Known rows, with every step that occurs
rilat-mupo: [-0.21  1.10 -0.46  0.37 -0.73  0.51 -0.38 -0.49  0.51  0.80  0.85  0.49
  0.52 -0.31  1.89  2.22  0.40  2.32  0.41  0.80  0.38 -0.01 -2.08]
pebe-mipile-mupo: [-0.80  0.94 -0.24  0.17 -0.85  2.09 -0.95 -4.20  1.90  1.44 -1.48  0.32
  2.19 -2.27  1.21  1.93 -1.70  1.82  0.98  0.30 -0.31  0.69  0.02]
nitus-pebe-vaba-rilat: [-0.39 -0.22 -0.27 -2.68 -0.67  1.24  1.36  1.52  2.11  1.75  0.25  0.24
 -0.19 -2.06  1.70 -0.30 -1.50  2.23  0.54  1.09  1.12  0.98  0.10]
nitus-mupo-vaba-rilat: [ 0.82  0.33 -0.02 -1.90 -1.89  1.73  0.90 -0.52  0.13  0.59  0.62 -0.34
  1.98 -1.38  2.65  0.53 -1.03  2.51  0.77  2.41  0.59  0.96  1.20]
nitus-mupo-vaba-pebe: [ 0.05  0.59 -0.80 -2.35  0.98  0.74  1.31 -0.36  0.59  1.14  0.16 -0.08
  0.42  0.62  1.55  1.33 -1.59  1.31  0.58  1.48 -0.22 -0.20 -0.20]
mupo-vaba-rilat-mipile: [-0.13  0.55  1.57 -3.08 -2.33  1.90  0.38 -2.49  1.20  0.08  0.12  0.13
  1.51 -1.01  0.70 -0.13 -1.42  1.81  0.13  0.42 -0.12  1.74  0.95]
rilat-pebe: [-1.58  0.60 -0.60 -2.02 -2.27 -0.17 -0.23 -0.02 -0.02  2.05  0.73  0.52
  0.51  0.05  0.91  1.50 -0.98  1.26  0.30  0.35  0.52 -0.09 -1.52]
mipile-mupo-nitus-rilat-pebe-vaba: [-1.67  1.08 -0.99 -2.38 -0.76  1.80  2.15 -1.33  0.97  1.78  0.68  0.42
 -1.21 -0.37  2.84  0.66 -1.75  0.76  1.42  2.17  0.59  0.70 -1.98]
nitus-rilat: [-0.05  0.39  0.20 -0.42 -2.06  1.08 -0.72  0.67  0.37  1.37  0.12 -0.44
  0.65  0.91  2.22 -0.32 -0.41 -0.12  0.12  0.81  1.39 -0.35 -1.07]
mupo-vaba: [-1.06  1.44  0.01 -1.27 -0.30  1.05  1.13 -1.72 -0.86 -0.21  1.37 -0.12
  1.02  0.47  0.57  1.40 -0.52  1.30  0.58  1.41 -0.39  0.01 -0.26]
pebe-vaba-rilat-mupo-nitus: [ 0.28  1.64 -0.62  0.42  0.00  2.06  1.85 -1.40  1.26  0.36  1.17 -0.06
  0.63 -1.57  4.59 -0.14  0.11  4.12  1.09  2.42  0.72  0.98 -1.66]
vaba-rilat-mupo-nitus: [ 0.63  1.82 -0.41  0.77 -0.66  1.79  0.80 -1.62  1.29  0.59  0.80 -0.32
  1.84 -1.44  4.78 -0.13  0.32  3.98  1.02  2.30  0.85  0.66 -1.68]
rilat-mupo-nitus: [ 0.13  2.25 -0.64  1.29 -0.18  1.27  0.79 -2.23  0.32  0.32  1.20 -0.20
  1.05 -0.18  4.00  0.35  0.63  3.50  1.04  1.75  0.34  0.01 -1.87]
nitus-pebe-mipile: [-0.89  0.39 -0.77 -1.98 -1.03  0.47 -0.79 -1.08  1.82  2.68 -0.25  0.61
  2.17 -1.20  0.31  0.31 -1.57  1.25  0.21 -0.21  0.55  0.43  0.38]
nitus-rilat-pebe-mipile-mupo: [-1.32  0.77 -0.59 -1.84 -2.09  1.94 -0.79 -3.62  2.39  2.78 -1.30  0.55
  2.32 -1.92  1.85  2.04 -2.54  0.31  1.09  1.09  0.40  0.89 -1.18]
mipile-mupo-vaba: [-1.24  1.92 -0.08 -1.27  0.03  1.85  1.14 -3.89  0.32 -0.03  0.34 -0.24
  1.28 -0.59  0.95  2.53 -1.44  1.12  1.42  1.90 -0.88  0.27 -0.38]
pebe-vaba: [-1.04  0.33 -0.34 -0.32  0.19  1.03  1.39  0.18 -0.31  0.17  0.92  0.54
 -1.76 -0.08  0.62  0.68 -0.30  2.10  0.29  0.31  0.08  0.24 -0.41]
nitus-pebe-vaba: [-1.35  0.52 -0.97 -2.40  0.46  0.30  1.67  0.83  0.78  1.50  0.91  0.58
 -1.88 -0.04  0.31  0.42 -1.21  1.24  0.55  0.49  0.36  0.08 -0.26]
mipile-mupo-vaba-rilat-pebe: [-1.55  0.81 -0.24 -3.71 -2.17  1.36  0.94 -1.61  1.52  2.00  0.17  0.30
  2.03 -2.11  1.89  2.08 -2.31  1.42  1.17  2.32  0.39  1.16 -1.25]
nitus-pebe: [-0.79  0.87 -0.66 -2.19 -0.86 -0.40 -0.18  0.66  1.16  2.22  0.31 -0.03
  0.34  0.27  0.54  0.34 -1.10  0.78  0.50  0.11  0.69 -0.60 -0.19]
mipile-mupo: [-0.65  1.31 -0.05  0.42 -0.79  1.52 -0.53 -3.01  1.18  0.88 -0.96 -0.23
  0.82 -1.08  1.36  2.11 -1.07  1.69  1.13  0.51 -0.30 -0.04 -0.41]
mipile-mupo-vaba-pebe: [-1.13  1.26 -0.34 -2.19  1.80  1.44  1.26 -2.05  2.07  1.02 -0.75 -0.12
  0.79 -0.42  1.02  2.26 -2.29  0.91  1.01  1.23 -0.60  0.02 -1.33]
vaba-pebe: [-0.42  0.21 -0.23 -0.87  0.85  0.39 -0.12  0.86  1.65  1.61 -0.77 -0.02
  0.15  0.18  1.05  0.68 -1.14  1.54 -0.09 -0.34  0.32 -0.51 -1.21]
mupo-nitus-pebe-vaba: [-1.09  1.28 -1.16 -1.86  0.78  0.76  2.44 -0.26  0.79  1.22  1.29  0.18
 -1.57  0.02  1.81 -0.59 -1.01  2.01  1.01  1.16  0.37  0.13 -0.39]

Rows
[-0.15 -0.14  1.32 -2.47 -2.04  1.86  0.57 -1.28  1.53  0.37 -0.13  0.52
 -0.22 -1.38  0.77 -0.58 -1.30  2.38 -0.06 -0.26  0.18  1.86  0.94]
pebe-vaba-rilat-mipile
[-0.91  1.11  0.33 -3.52  0.80  1.92  1.07 -2.63  2.80  1.27 -1.02 -0.10
  0.60  0.01  1.18  1.44 -2.78 -0.32  0.81  1.16 -0.37  0.58 -1.24]
nitus-rilat-mipile-mupo-vaba-pebe
[-2.04  1.60 -0.54 -2.70 -0.64  1.99  0.94 -4.73  1.01  1.22  0.15  0.50
  2.43 -1.56  0.70  2.89 -2.35  0.90  1.40  1.97 -0.79  1.08 -0.70]
rilat-pebe-mipile-mupo-vaba
[-1.11  0.66 -0.77 -1.88 -2.46  1.43 -0.32 -1.93  1.22  2.84  0.15  0.49
  2.68 -0.84  2.60 -0.25 -1.59  0.93  0.44  1.14  1.12  0.90 -1.26]
mupo-nitus-rilat-pebe-mipile
[-0.22  2.47 -0.35  1.32 -0.22  2.07  0.60 -4.23  0.79  0.38 -0.26 -0.77
  1.26 -0.70  3.51  0.26 -0.56  2.95  1.59  1.50 -0.16  0.01 -0.63]
mipile-mupo-nitus
[-0.65  1.59 -0.32 -1.82 -0.51  1.39  1.12 -1.31  0.17  0.45  1.71  0.08
  1.07  0.50  2.14  2.08 -0.48  0.30  0.75  2.79  0.29  0.33 -2.17]
nitus-rilat-mupo-vaba
[-0.67 -0.14 -0.44 -0.87  0.30  1.11 -0.70 -0.88  2.26  2.11 -1.17  0.65
  1.95 -1.24  0.68  0.57 -1.67  1.80 -0.21 -0.58  0.30  0.46 -0.49]
vaba-pebe-mipile
[-0.66  0.83 -0.11 -3.23 -0.89  2.31  0.79 -2.55  2.91  1.74 -0.58 -0.06
  3.15 -3.17  1.83  1.17 -2.64  1.66  1.26  2.23  0.24  1.56  0.38]
nitus-pebe-mipile-mupo-vaba-rilat
[-0.58  0.32 -0.64 -3.88 -2.81  0.83  0.95 -0.24  0.26  2.03  0.91  0.30
  1.79 -1.14  2.31  1.40 -1.86  1.71  0.88  2.43  0.72  1.06 -0.34]
nitus-mupo-vaba-rilat-pebe
[-0.49  0.73  0.29 -1.93 -1.08  2.79  0.65 -3.01  2.22  0.92 -0.58 -0.06
  3.21 -3.19  2.04  1.31 -2.07  2.25  1.06  2.06  0.13  1.61  0.31]
pebe-mipile-mupo-vaba-rilat
[-0.18  2.43  0.46  0.15 -0.88  2.29  0.56 -5.56  1.23  0.11 -0.51 -0.51
  1.13 -0.64  2.94 -0.16 -0.90  2.69  1.42  0.86 -0.52  0.63 -0.04]
rilat-mipile-mupo-nitus
[-1.28  1.62 -1.23 -1.87  1.03  1.29  2.50 -1.72  1.51  1.38  0.60  0.12
 -1.44 -0.70  2.00  0.20 -1.53  1.89  1.56  1.56  0.02  0.33 -0.41]
mipile-mupo-nitus-pebe-vaba
[-0.89  1.74 -0.43 -1.32  0.00  1.07  1.22 -1.94 -0.15 -0.05  1.82  0.34
  1.02 -0.02  1.33  2.62 -0.22  1.59  0.80  2.18 -0.37  0.30 -1.69]
rilat-mupo-vaba
[-0.41  0.76 -0.54 -2.21 -0.18  2.07  1.97 -0.75  2.82  1.65 -0.23 -0.18
  0.23 -2.64  3.14 -0.32 -1.90  2.70  1.37  2.00  0.86  1.17 -0.03]
mipile-mupo-nitus-pebe-vaba-rilat
[-1.09  1.23  0.21 -3.13  1.26  1.64  1.18 -3.13  2.51  0.87 -0.95  0.04
  0.62 -0.36  0.51  1.87 -2.57  0.74  0.88  0.73 -0.97  0.53 -0.83]
rilat-mipile-mupo-vaba-pebe
[ 0.03  1.39 -0.41 -0.54 -0.30  2.65  0.21 -2.73  2.73  2.06 -1.18 -0.60
  1.93 -0.61  4.23 -0.59 -1.80  0.62  1.12  1.80  1.05  0.37 -1.51]
vaba-pebe-mipile-mupo-nitus-rilat
[-0.38  0.95  0.40 -1.74 -1.00  2.46  0.91 -2.12  1.73  0.50 -0.33 -0.38
  2.35 -2.43  2.19  1.38 -1.67  2.07  1.18  2.18  0.17  1.17  0.01]
mipile-mupo-vaba-rilat
[ 0.13  0.85 -0.44 -0.29 -1.42  1.01 -0.52  0.26  1.03  1.43  0.70  0.20
  0.55  0.24  2.90  1.49  0.05  0.73  0.39  1.58  1.19 -0.01 -2.70]
nitus-rilat-mupo
[-1.45  0.13 -0.41 -3.26 -2.23  1.51  0.12 -1.71  1.52  2.36  0.11  0.93
  3.38 -2.48  1.24  1.14 -2.15  1.76  0.28  1.27  0.59  1.70 -0.46]
mupo-vaba-rilat-pebe-mipile
[-1.54  0.78 -0.90 -2.37 -1.00  1.23  2.13  0.03  0.25  1.63  1.31  0.46
 -1.37  0.22  2.61 -0.06 -1.18  0.90  0.76  1.88  0.85  0.63 -1.93]
mupo-nitus-rilat-pebe-vaba
[-0.43  1.80 -0.93 -1.52 -0.37  0.14  0.77 -0.84  1.06  1.91  0.70 -0.48
  0.74  0.35  2.36 -0.91 -0.79  1.78  1.06  1.05  0.65 -0.52 -0.36]
mupo-nitus-pebe
[-1.07  0.31 -0.44 -2.02  0.83  1.41  0.35 -1.83  1.79  1.58 -0.46  0.62
  2.31 -1.12  0.48  1.04 -2.00  1.40  0.08  0.36 -0.15  0.68 -0.49]
mupo-vaba-pebe-mipile
[-1.08 -0.27 -0.38 -2.42 -2.71  1.22 -0.69 -0.94  1.79  2.81 -0.41  0.90
  3.12 -2.64  1.42  0.69 -1.87  2.11  0.08  0.47  0.93  1.49 -0.44]
vaba-rilat-pebe-mipile
[-1.13  1.55 -0.69 -2.10 -2.39  1.32  0.44 -1.85  1.16  2.55  0.19 -0.19
  1.14  0.01  3.64  0.44 -1.63  0.31  1.30  2.17  1.09  0.17 -2.31]
mipile-mupo-nitus-rilat-pebe
[-0.71  1.16 -1.02 -1.41 -0.63  0.92 -0.07 -2.24  1.74  2.40  0.02  0.24
  2.50 -1.14  1.81 -0.74 -1.39  2.01  0.61  0.54  0.52  0.47  0.28]
mupo-nitus-pebe-mipile
[-0.42  0.65  0.94 -1.90 -1.46  2.68  0.46 -3.86  2.68  0.63 -1.38  0.23
  0.25 -2.35  1.28  1.15 -2.15  1.98  1.03  0.41 -0.37  1.76  0.50]
pebe-vaba-rilat-mipile-mupo
[-0.36  2.16 -0.45  1.03 -0.28  2.54  0.32 -5.20  1.44  0.86 -0.65 -0.30
  2.44 -1.71  3.33  0.06 -1.00  3.05  1.48  1.35 -0.12  0.62 -0.25]
pebe-mipile-mupo-nitus
[-0.58 -0.09 -0.85 -3.38 -2.73  1.50  0.13 -1.78  0.99  2.53  0.23  0.88
  3.23 -2.28  1.87  1.18 -2.17  2.02  0.55  1.76  0.61  1.71  0.38]
nitus-mupo-vaba-rilat-pebe-mipile
[-1.62  1.73 -0.62 -2.82  0.08  1.86  0.98 -4.42  1.57  1.31 -0.04  0.26
  2.33 -1.52  0.53  2.37 -2.43  0.68  1.44  1.88 -0.71  0.80  0.04]
nitus-pebe-mipile-mupo-vaba
[-1.41  0.52 -0.21 -3.72 -2.38  0.87  0.98 -0.16  0.74  1.84  0.85  0.36
  1.83 -1.40  1.71  1.32 -1.78  1.53  0.63  1.94  0.68  1.00 -1.13]
mupo-vaba-rilat-pebe
[-0.81  0.70 -0.41 -0.70  0.41  1.99 -0.62 -3.53  3.12  2.06 -2.14  0.27
  2.06 -2.25  1.23  1.97 -2.44  1.58  0.90  0.14 -0.31  0.64 -0.57]
vaba-pebe-mipile-mupo
[-0.93  0.57 -0.72 -1.99  1.08  1.43  0.42 -1.94  2.21  1.71 -0.15  0.88
  2.34 -1.34  0.95  1.86 -1.84  1.63  0.22  0.88 -0.15  0.92 -1.41]
rilat-mupo-vaba-pebe-mipile
[-1.01  1.51 -1.45 -1.92  1.06  0.78  2.50 -0.46  1.19  1.31  1.57  0.43
 -1.54 -0.28  2.28  0.30 -0.75  2.23  1.21  1.69  0.31  0.33 -1.28]
rilat-mupo-nitus-pebe-vaba
[-0.11  0.84  1.18 -1.51 -2.14  2.37 -0.58 -4.07  2.74  0.88 -1.68 -0.05
  1.35 -2.21  1.39  1.07 -1.94  1.87  0.92  0.17 -0.24  1.41  0.55]
vaba-rilat-mipile-mupo
[-1.40  1.64 -0.22 -1.51 -0.04  2.29  0.78 -4.89  0.88  0.47 -0.04  0.19
  2.42 -1.51  0.75  2.53 -1.87  1.24  1.29  1.72 -0.92  0.91 -0.06]
pebe-mipile-mupo-vaba
[-0.34 -0.04  0.94 -3.85 -1.89  1.40  0.79 -0.88  2.31  1.21 -0.13  0.58
 -0.31 -1.39  0.57 -0.74 -1.85  1.78  0.17 -0.11  0.36  1.82  0.99]
nitus-pebe-vaba-rilat-mipile
